Every row comes from one small tree of marks. Brackets hold a mark, then the marks that hang from it, in the order of their numbers. Every link used is in the known rows. Which tree was each row made from?
In the rows, zero is written as 128.
Known rows
{Q713 {Q962 Q85 Q155 Q706 Q945}}: [137 129 138 156 120 147 164 147 135 174  96 125  95 104 124 141 179 146
 160 121 142 103 116 154 146  68 129  76 122 163 111 134 114 177  87 139
  84 142 126 152 103]
{Q548 {Q706 Q155}}: [120 142 130 121 131 126 130 136 136 170 102 130  84 110  93  83 156 127
 129 107 158 131 133 114  98 111 120 150 131 129 105 147 128 111 123 139
 127 131 110 118  90]
{Q563 Q289 {Q945 {Q706 Q155}}}: [133 140 126 132 139 115 113 107 120 187 103 166 142 105 161 152 134 136
 138 106 124 175 148 119 115 119 139  73 134 143 133  86 148 101 111 142
  89 122 103 104 122]
{Q289 {Q433 {Q962 Q706}} {Q945 Q713}}: [139 116 116 127 119 130  91 130 113 170 115 142  86 131 118 148 162 148
 140 130 109 115  99 116 126 142 121 114 158 182 134 124 131 138 123 126
  95 131 179 157 119]
{Q706 {Q945 Q433 Q713}}: [164 124 130 121 123 108 121 104 122 157  83 165 149 132  72 117 113 118
 126 113 159 113  67 116 101 131 126 102 132 136 129 107 131 130 137 145
 121 139 136 131  96]
{Q563 {Q155 Q761} {Q289 Q945}}: [134 133 121 132 130 132 126 126 124 166  89 160 134 108 123 146 155 123
 158 109 105 146 141 117 127 108 119  73 140 107 142  91 158 135  90 108
  83 105 124 139 120]
{Q548 {Q706 {Q155 Q54} {Q945 {Q433 Q289} Q713}}}: [140 128 126 124 122 101 134 132 127 188  84 135 117 125  58  84 133 111
 128 106 170 125  94 110  88 117 118 136 130 118 100 139 114 106 137 161
 108 144 112 109  86]
{Q381 {Q548 {Q706 {Q155 Q289} {Q945 Q433}}}}: [148 130 127 124 138 105 100 121 142 145  86 152 121 123 103  84 137 136
 127 105 146 121 132  93 107 123 110 125 126  88 115 156 119 123 109 140
 103 139 147 105  85]
{Q962 Q706}: [145 139 136 122 104 153 119 128 136 159 102 126  98 109 110 121 166 149
 142 118 149 123  98 132 133  97 123 114 118 160 119 149 138 147 124 132
 126 135 111 144 108]
{Q713 Q433 {Q962 Q155}}: [130 120 128 164 135 126 157 145 124 131  92 163 100 114 122 132 142 142
 142 123 134  71 122 156 107 107 128 105 124 125 112 117 115 152 105 155
 112 153 128 114  82]
{Q761 Q381 {Q433 Q945}}: [146 129 125 168 133 160 139 126 131 174 112 172 116 140 144 112 163 110
 124 123 162 128  96 142 106 131 131 141 144 122 119 164 137 163 114 136
  84 132 110 124  86]
{Q433 Q761 {Q962 Q155 Q706 {Q945 Q713}}}: [127 106 123 116 104 149  89 137 144 163  92  69  77 116 122 142 161 158
 175 121 125 136 138 129 160 122 146 119 116 153 110 133 117 154  96 152
  68 139 115 139  96]
{Q975 {Q962 {Q563 Q155 Q289 Q945}}}: [102 138 122 141 132 118 120 132 133 155 105 157  91 119 123 150 156 142
 158 114 130 128 150 125 132 119 135  72 135 144 126 110 130 157  94 129
  99  99 109 140 122]
{Q289 {Q433 Q945}}: [140 120 124 134 132 136 123 119 130 155 110 157 113 130  85 129 156 137
 132 126 134 120  86 110 106 130 122 132 149 137 132 124 135 145 137 132
 121 132 152 123  90]
{Q85 {Q962 Q155}}: [124 115 129 154 142 146 118 147 127 144 108 115 117 110 126  77 175 150
 137 116 131 110 163 132 106 103 123 120 134 149 112 136 145 156 120 122
 119 117 103 160  91]
{Q962 Q155 Q563 Q706 Q945}: [145 121 132 136 110 189 117 136 144 187 114 133  75  96  82 121 195 141
 149 123 164 102 127 147 162  58 114  53 127 143 115 140 109 194  87 121
  78 126 111 196 112]
{Q713 {Q433 {Q761 Q381}} {Q962 Q563}}: [132 127 126 158 132 126 127 147 132 121  85 177  82 116 119 175 130 123
 146 129 146  85 114 161 112 117 129  97 111 103 114 116 114 130  74 157
  98 144 146 104  81]
{Q433 Q761 {Q945 {Q706 {Q155 Q54}} Q713}}: [143 104 126 115 109 116  98 115 136 156  85 102 119 126 115 174 154 136
 153 114 136 160  67 104  97 152 136 138 104 115 120 113 132 106 131 168
  99 122 146  96  75]
{Q289 {Q433 {Q945 Q706}}}: [139 119 123 134 127 126 123 123 130 157 106 159 117 128 105 141 158 141
 131 127 128 128  84 110 108 131 119 126 146 142 137 124 136 136 140 139
 121 137 161 123  90]
{Q85 {Q962 Q563 Q706 {Q945 {Q433 Q289} Q713}}}: [150 121 129 154 130 142 124 144 128 145  99 136 111 119 130 116 155 140
 147 119 145 113 120 146 139  93 124  78 134 147 123 128 123 154  97 131
 107 137  99 185 117]
{Q381 {Q548 {Q706 {Q945 {Q713 {Q962 Q85 Q563}}}}}}: [144 130 130 131 134 101  93 122 140 137  88 148 107 121 145  95 148 125
 136 111 146 122 132 108 121 109 111 108 116  96 127 143 107 140  99 142
 113 141 158 117  96]
{Q761 {Q381 {Q548 {Q706 Q155}}}}: [133 139 128 146 134 130 120 129 137 157 105 178 103 130 138  82 150 124
 126 115 148 127 130 119 109 121 108 129 128 110 111 162 136 147  97 126
 102 136 140 121  83]
{Q713 Q962}: [131 133 131 150 137 130 136 134 128 138  96 136  82 112 137 154 138 134
 143 116 133 105 121 138 108 117 127 112 117 139 114 108 128 126 115 148
 122 136 129 112  91]
{Q945 Q706 {Q713 Q433}}: [146 122 129 127 111  88 106 114 122 132  89 152 115 123 182 129 126 135
 133 120 126 125  85 128 112 142 122 109 116 140 148 108 136 119 133 154
 136 160 146 132 102]
{Q433 {Q289 {Q945 Q713}} {Q962 Q85}}: [126 103 124 149 121 108 113 155 129 149 114  81 101 128 189 190 129 152
 157 115  96 126 132 126 158 150 139 127 113 149 132 103 117 128 121 112
  87 150 115 154 115]
{Q563 {Q155 Q54 Q706} {Q945 {Q433 Q761}}}: [129 139 119 119 128 114  92 118 132 196  72 173 143 114  76 136 166 126
 162 104 139 140  92 118 127  96 140  70 132 145 124 136 143 137 121 166
  76 105 114 115 111]
{Q289 Q433 {Q945 {Q706 Q155}}}: [136 121 121 124 133 124 113 136 120 181 115 184 118 114  99 167 165 144
 117 129 116 121 100 105  99 132 103 107 160 153 127 119 148 116 131 117
  97 118 196 146  97]
{Q962 Q563}: [137 128 130 129 126 153  85 128 140 140 112 142  68 103 119 146 154 127
 130 118 152 111 124 128 125 115 116  90 112 124 129 112 130 136 117 119
 129 122 127 161 109]
{Q155 Q706 {Q761 Q381}}: [127 135 128 126 126 139  76 133 135 139  69 125 122 124 173 106 173 119
 158 100 149 121 127 110 126  92 124 136 114  97 125 147 156 134 107 130
 108  93 135 132  89]
{Q563 {Q155 Q706 Q761} {Q289 Q433}}: [129 135 118 124 130 133 101 130 129 164  68 151 120 124 114 110 163 128
 165 106 118 146 134 104 138 100 126  83 148 104 143 120 155 133 102 124
 100 118 132 131 115]
{Q563 Q289 {Q945 {Q433 Q761} Q706 {Q713 Q962}}}: [161 131 121 135 126  88 112 100 111 166  77 182 142 116 188 173 111 129
 162 108 115 174 115 128 125 139 155  61 136 138 144  77 146 106 104 175
  96 144 117 101 127]
{Q548 {Q706 {Q155 {Q289 Q433} {Q761 Q381}} Q945}}: [131 140 124 124 134 110 115 133 133 184  82 125 106 120  56  69 150 110
 132 105 165 121 139 103  89 110 115 154 140  96 108 153 124 111 103 140
  82 113 133  99  76]
{Q975 Q713 {Q962 {Q563 Q289}}}: [ 91 138 117 143 114 119 124 145 134 145 101 131 108 120 172 122 159 153
 147 115 125 109 141 109 137 141 129  81 129 146 108 107 131 161  88 134
 119 106 128 121 118]
{Q713 Q433 Q962}: [129 132 130 160 138 113 155 138 124 119  90 169 104 118 131 150 124 135
 137 124 134  79 110 154 103 114 128 110 118 128 119 110 118 128 104 156
 121 154 131  99  86]
{Q548 {Q706 {Q945 Q713}}}: [135 139 130 121 126 103 121 114 129 169  93 129 115 122  89  70 137 109
 134 109 162 128 120 117 100 105 121 143 130 134 124 137 116 117 121 148
 119 133 118 108  90]
{Q713 {Q433 {Q962 Q155 Q706 Q945}}}: [120 121 125 144 120 136 139 139 135 142 102 139 109 120 120 119 146 154
 143 126 131  91 126 150 138 103 129 105 124 158 121 132 111 157 103 140
  96 159 110 137  99]
{Q289 Q155 {Q945 Q713}}: [144 123 129 137 134 148 114 127 105 174 123 187 114 106 105 151 142 140
 132 116 123 112 110 111 114 134 111 105 137 147 130  95 150 132 132 113
  85 111 166 164  99]
{Q433 Q761}: [135 124 133 108 121 134  87 124 144 139  93 118 108 105 109 151 140 138
 149 118 138 139 119 114 119 131 135 141 111 111 117 123 149 121 116 137
 111 121 126 110  80]
{Q962 {Q155 {Q289 Q945} Q706}}: [142 114 124 142 127 149  81 132 131 166 101  91  97 111 105 105 174 151
 152 102 130  99 152 111 128 103 127 115 125 142 127 153 137 137 113 116
  79 106 128 145  89]
{Q706 {Q155 Q54 Q289 Q761} {Q945 Q433}}: [153 118 123 120 126 115  97 129 131 177  63 119 136 116  30 122 137 118
 126 102 164 104  92  93  77 127 112 110 118  85  98 120 136 106 130 150
  66 109 138 110  78]

Which tree is each row?
[140 112 129 145 127 116 129 144 130 155 115 130 132 112 157 186 127 142
 142 115 112 125 119 119 131 129 118 127 120 113 129 106 136 116 129 115
  98 135 117 134  91]
{Q433 {Q289 {Q945 Q706}}}
[146 134 128 115 120  97 123 117 131 164  81 146 125 123  78  85 129 112
 139 109 162 130 104 116 104 114 128 139 133 129 122 139 121 116 121 158
 120 140 123 109  89]
{Q548 {Q706 {Q945 {Q433 Q761} Q713}}}
[137 110 116 145 116 127 114 155 137 142  88 138  92 129 128 171 129 144
 152 111 126 109 101 127 152 137 132  89 117 137 122 123 121 129 136 144
 116 161 103 158 113]
{Q945 {Q433 Q289 {Q962 {Q563 {Q155 Q54 Q706}}}}}
[140 117 119 128 102 107 117 144 138 140  78 166 114 125 162 184 128 150
 147 120 116 141  99 130 137 154 134 102 118 160 126 130 146 113 123 161
 113 162 147 136  97]
{Q945 {Q433 {Q761 Q381} Q962} Q706}
[125 131 116 124 128 122  71 137 139 154  67  98  85 123 102 111 168 137
 169 102 117 115 139 101 142 116 127 114 132 108 141 145 142 133 104 130
  80 105 139 132 101]
{Q563 {Q155 {Q289 {Q433 Q962}} Q706 Q761}}
[144 136 125 129 133 104 101  96 112 186  99 158 132 114 178 141 127 129
 142 104 124 179 132 116 114 134 143  73 135 140 140  79 146 104 114 149
  94 128 108 110 128]
{Q563 Q289 {Q945 {Q706 Q155} Q713}}
[ 89 130 117 152 114 101 139 159 136 130  99 141 122 125 168 132 145 157
 146 120 127  78 123 119 140 144 128 101 126 121 105 114 116 170  90 139
 116 120 124 113 104]
{Q975 {Q713 {Q433 Q289}} {Q962 Q563}}
[101 120 128 138 130 124 138 140 139 146  99 124 114 117 136 117 169 148
 164 116 131 105 151 117 129 104 126 116 136 122 111 122 135 187  99 129
  89  99 117 146  90]
{Q975 {Q962 {Q155 Q761} Q945}}
[137 140 134 127  87 155  98 155 146 181  86 134  76  99 111 141 217 126
 154 120 158 122  90 145 160  68 111  49 104 142 127 157 130 186  90 118
  92 119 135 199 135]
{Q962 Q85 {Q563 {Q155 Q54 {Q761 Q381}}} Q706}
[137 135 123 138 130 126 115 124 133 169 101 131  95 112  69 132 149 136
 146 111 116 114 127 120 123 124 119  96 133 137 139 128 142 133 102 112
  76 112 128 136 101]
{Q563 {Q155 {Q289 Q945}}}
[153 107 120 145 120 140  88 128 128 161  91 106  90 120 119  86 173 132
 157 112 131 106 134 111 119 128 123 132 138  87 130 139 145 176 106 128
  75 112 137 144  83]
{Q962 {Q155 {Q289 {Q433 {Q945 Q713}}} {Q761 Q381}}}
[156 136 131 128 106 164 104 125 135 171  97 140  99 109  77 142 156 129
 137 116 166 127 115 136 139  84 119  57 116 144 126 124 115 132  97 126
 102 130 115 151 122]
{Q962 {Q563 Q289} {Q706 Q945}}
[119 144 127 149 108 115 155 148 129 151  85 144 135 111 165 119 159 150
 139 121 131  86  92 139 133 113 130  90 119 155 108 124 122 160  90 153
 119 144 142 102 108]
{Q975 {Q713 Q433 {Q962 Q85 Q706}}}
[138 120 123 139 134 149 120 138 125 173 105 207 115 126  61 125 155 142
 141 126 136 130 106 100 118 136 115 142 152 104 119 142 140 151 119 141
  74 130 181 115  65]
{Q289 Q155 {Q433 {Q761 {Q381 {Q548 Q706}}} Q945}}
[135 136 138 142 117 132 147 149 131 177  83 122 100 111  91 154 168 137
 141 117 157 109  89 141 112  89 123  89 110 160  97 134 115 134 110 151
  94 135 139 123  99]
{Q713 {Q962 Q85 {Q706 {Q155 Q54} Q945}}}
[130 116 134 152 124 115 143 154 134 131  80 146 111 107 125 157 152 145
 156 126 133  89 117 154 122 105 140 106 113 118 113 126 120 155  87 153
  96 151 142 114  81]
{Q713 {Q433 Q761} {Q962 Q85 Q155}}
[135 134 129 131 127 106 130 123 127 173  90 125 105 120  88  71 144 112
 140 109 160 118 127 123 100 100 123 136 132 133 117 137 109 127 116 155
 112 134 120 108  86]
{Q548 {Q706 {Q945 {Q713 {Q962 Q155}}}}}
[121  97 119 161 127 128 141 147 138 136 113  71 107 143 154 186 125 154
 160 111 107 128 121 124 144 154 145 153 108 128 124 104 101 124 135 138
  96 149  84 110  89]
{Q433 Q289 Q945 Q962}
[141 119 124 129 119 116 100 127 115 175 102 150 118 115 152 159 161 124
 131 116 123 130  96 113  94 133 106 105 126 139 125 107 149 116 123 129
  89 108 172 147 101]
{Q289 {Q945 {Q706 {Q155 Q54 {Q761 Q381}}} Q713}}
[128 136 132 128 119 136  88 145 146 164  81 144 100 110 112 142 190 115
 148 110 158 118 112 129 149  80 120  61 111 122 139 135 130 162  89 106
  96 103 149 183 120]
{Q962 Q85 {Q563 {Q155 {Q706 Q945} {Q761 Q381}}}}
[142 119 117 147 129 123  88 123 133 145 104  89  73 130  97 129 137 149
 145 116 115 112 133 108 122 153 132 137 132 142 140 132 126 117 116 132
  83 135 135 111  91]
{Q155 {Q289 {Q433 Q945 Q962}}}
[144 123 122 166 137 137 117 149 139 176 105 164 105 136 176  85 150 112
 125 118 157 131 130 125 119 132 114 150 138  61 101 188 126 157 109 141
  70 156 107 114  79]
{Q761 {Q381 {Q548 {Q706 {Q155 Q54}}}} {Q433 Q289}}
[129 123 122 138 127 153  98 148 116 181  98 196 104 109  91 109 165 126
 133 126 137 108 113 103 108 120  96 120 143 100 114 125 161 159 139 138
  77 122 175 146  80]
{Q289 {Q155 Q54 {Q761 Q381}} Q433}
[ 82 143 126 150 119  86 171 146 138 146  95 151 165 125 169 111 154 158
 146 124 124  90 113 122 141 117 132  90 134 162 111 119 124 186  74 134
  98 122 137 113 106]
{Q975 {Q713 Q433} {Q962 Q85 Q945}}
[155 139 117 142 129  77 116 108 118 184  75 171 110 118 126 150 132 129
 162 104 112 135 100 130 130 139 144  56 142 144 152 108 136 134 105 169
  73 128 127 122 123]
{Q563 {Q155 Q289} {Q945 Q433 Q706 {Q713 Q962}}}
[150 127 125 142 126 115  90 121 129 152 108 107 101 108 126 153 137 143
 138 111 111 115 140 112 116 134 118 114 119 145 144 124 143 101 108 117
  77 116 142 125  95]
{Q155 {Q289 {Q945 Q706}}}
[147 112 125 151 135 151 101 146 122 177 109 141 114 119 156 138 148 127
 136 114 142 119 115 118 127 132 125 137 137  98 118 142 136 136 143 135
  75 137 110 140  93]
{Q761 {Q433 {Q289 {Q155 Q54 Q706} {Q945 Q713}}}}
[120  99 116 154 125 153  94 176 132 161 115 129  77 118 130 225 125 148
 163 121 110 124 161 127 162 157 131 124 111 105 109 109 121 122  94 119
  36 129 133 145  82]
{Q433 {Q289 Q155 Q945} {Q761 Q381} {Q962 Q563}}
[136  96 127 143 122 144 114 148 138 159  92 102 140 124  92 189 137 147
 171 107 132 140  96 101 133 130 137 157  98  79 110 121 124 114 135 152
  65 124 109  90  56]
{Q433 {Q289 {Q155 Q54 Q706}} Q761 Q945}
[121 123 117 129 133 124  95 135 140 157  99 150  89 132 112 122 145 137
 147 131 123 132 138 112 133 135 124 136 148 126 119 144 126 141  95 142
  79 146 163 113  83]
{Q289 {Q433 {Q761 {Q381 {Q548 Q706}}} {Q962 Q945}}}
[132 112 112 132 116 115  39 137 134 147  76  59  71 112 133 115 159 127
 157 113 114 108 147  94 112 136 112 136 112  92 128 128 143 123 122 151
  64 117 144 111  91]
{Q155 Q54 {Q289 {Q433 Q962}} Q761}
[ 82 136 120 139 117  83 155 143 139 141  87 149 162 123 168 130 143 159
 151 124 118 102 119 115 133 132 131 103 132 143 106 115 127 162  77 156
  92 119 143  87  89]
{Q975 {Q713 {Q433 Q761}} {Q962 {Q945 Q706}}}
[134 129 128 122 137 112  97 124 143 154  92 146 121 120 107  79 151 130
 123 109 150 125 131  94  99 111 102 127 118  92 106 153 116 126 117 144
 104 134 147 101  82]
{Q381 {Q548 {Q706 {Q155 Q54} Q945}}}
[137 138 134 140 130 143  95 129 128 176 113 175 106  93 146 165 159 130
 140 113 142 145 145 131 151  99 134  41 119 143 144  93 136 145  95 110
  88 120 123 171 139]
{Q962 Q85 {Q563 {Q289 Q155} Q945}}
[118 117 120 129 122 131  76 138 147 131  94 113  84 130 157 153 138 148
 155 121 117 140 151 119 138 155 136 139 107 125 112 140 132 128  93 143
  83 138 141 108  82]
{Q433 {Q761 {Q381 Q548}} Q962}
[140 126 130 124 124 132  86 124 144 139  93 150 112 118 129 135 141 133
 145 120 139 140 122 114 121 134 125 136 113  95 114 143 149 138  95 134
  93 126 144 107  73]
{Q433 {Q761 {Q381 Q548}}}
[157 132 132 121 118 147 107 119 134 182  87 102  93 115 114 107 161 132
 151 111 158 126 100 120 134 104 127 110 134 109 116 139 129 150  93 140
  64 124 112 146 107]
{Q962 {Q706 {Q155 Q289 {Q761 Q433}}} {Q945 Q713}}
[146 138 141 124  93 158  98 145 146 161 103 126  76  98 125 153 195 143
 142 122 161 121  97 143 161  79 123  65 104 165 131 150 125 165 101 111
 122 132 130 196 136]
{Q962 Q85 Q563 Q706}
[138 137 128 125  97 168  98 141 142 178  98 136  58 102  71 137 192 133
 144 120 158 114  94 141 143  83 109  58 111 150 120 148 121 160 111 133
 106 126 119 175 124]
{Q962 {Q563 {Q155 Q54}} Q706}
[150 123 118 146 132 126  60 121 130 144  83  86  69 138 103 124 153 139
 158 103 135 104 118 102 126 125 135 121 127 134 144 150 119 103 110 142
  89 119 151 112  92]
{Q155 {Q289 {Q433 {Q945 {Q713 {Q962 Q563}}}}} Q706}
[154  99 126 160 121 117 138 133 132 147  92 105 118 146 136 188 118 125
 175 114 131 143  79 127 125 157 149 161 110  72 117 111 118 131 102 155
  76 138 109  83  62]
{Q433 Q289 {Q761 Q381} {Q945 {Q713 Q962}}}
[142 131 129 132 138 100 101 100 118 161 105 158 134 117 155 127 123 126
 143 112 136 129 110 129 118 129 144 113 132 121 138  96 132 141 120 148
 101 125 101 112 111]
{Q563 {Q945 {Q713 {Q433 Q289}}}}
[140 123 123 133 120 149  96 133 133 166  99 111  86 128 152 115 157 133
 134 120 151 125 118 134 131 135 138 132 135 145 118 155 122 145 131 150
  96 147 106 137 110]
{Q761 {Q433 {Q962 {Q706 {Q945 Q713}}}}}
[144 127 127 123 142 125 104 122 131 186  92 122 114 123   4 114 131 132
 113 110 162 107 110  96  83 135 117 124 139 114 106 126 126 102 122 126
  71 114 147 104  74]
{Q706 {Q155 {Q289 Q433}} Q945}
[124 136 121 152 115 139 144 140 131 176  93 109 112 106 143 104 164 149
 149 114 129  92 122 126 139 110 127  88 127 147 101 122 121 167  85 151
  86 127 129 106  98]
{Q975 {Q713 {Q962 {Q155 Q289} Q706 Q945}}}
[129 135 124 126 130  97 115 126 129 172  87 106  93 127  64  73 129 121
 131 104 159 116 133 112  93 126 126 148 129 128 113 143 105  96 111 151
  92 136 118  97  85]
{Q548 {Q706 {Q155 Q289} {Q945 {Q713 {Q433 Q962}}}}}
[152 116 127 141 123 118  95 121 120 141  86  98  68 118 158 114 143 128
 159 109 130 108 118 124 114 137 132 119 119 109 128 107 133 145 115 151
 110 131 131 132  97]
{Q945 {Q713 {Q962 {Q155 Q289 Q761}}}}
[138 127 119 140 119 117  41 127 133 167  54  67 124 128 108  89 162 104
 158  94 155 105 134  97 104  89 112 126  95  91 121 159 137 106 102 150
  40  88 138  93  72]
{Q155 Q54 Q289 {Q706 Q945} {Q761 Q381}}
[131 112 123 149 145 134  82 148 127 144  82  87 127 118 114  66 182 145
 151 106 133 102 174 113 109  95 124 129 137 120 120 149 143 143 108 127
  90  98 123 146  84]
{Q85 {Q962 {Q155 {Q289 Q433} {Q706 Q945} Q761}}}
[122 112 123 150 112 151 123 173 131 157 101 102  87 121 162 163 136 160
 166 111 114 120 147 127 171 133 129 139 110 116 110 125 124 146 123 132
  75 149  95 149  96]
{Q433 {Q289 {Q155 {Q761 Q381}}} {Q962 Q706}}
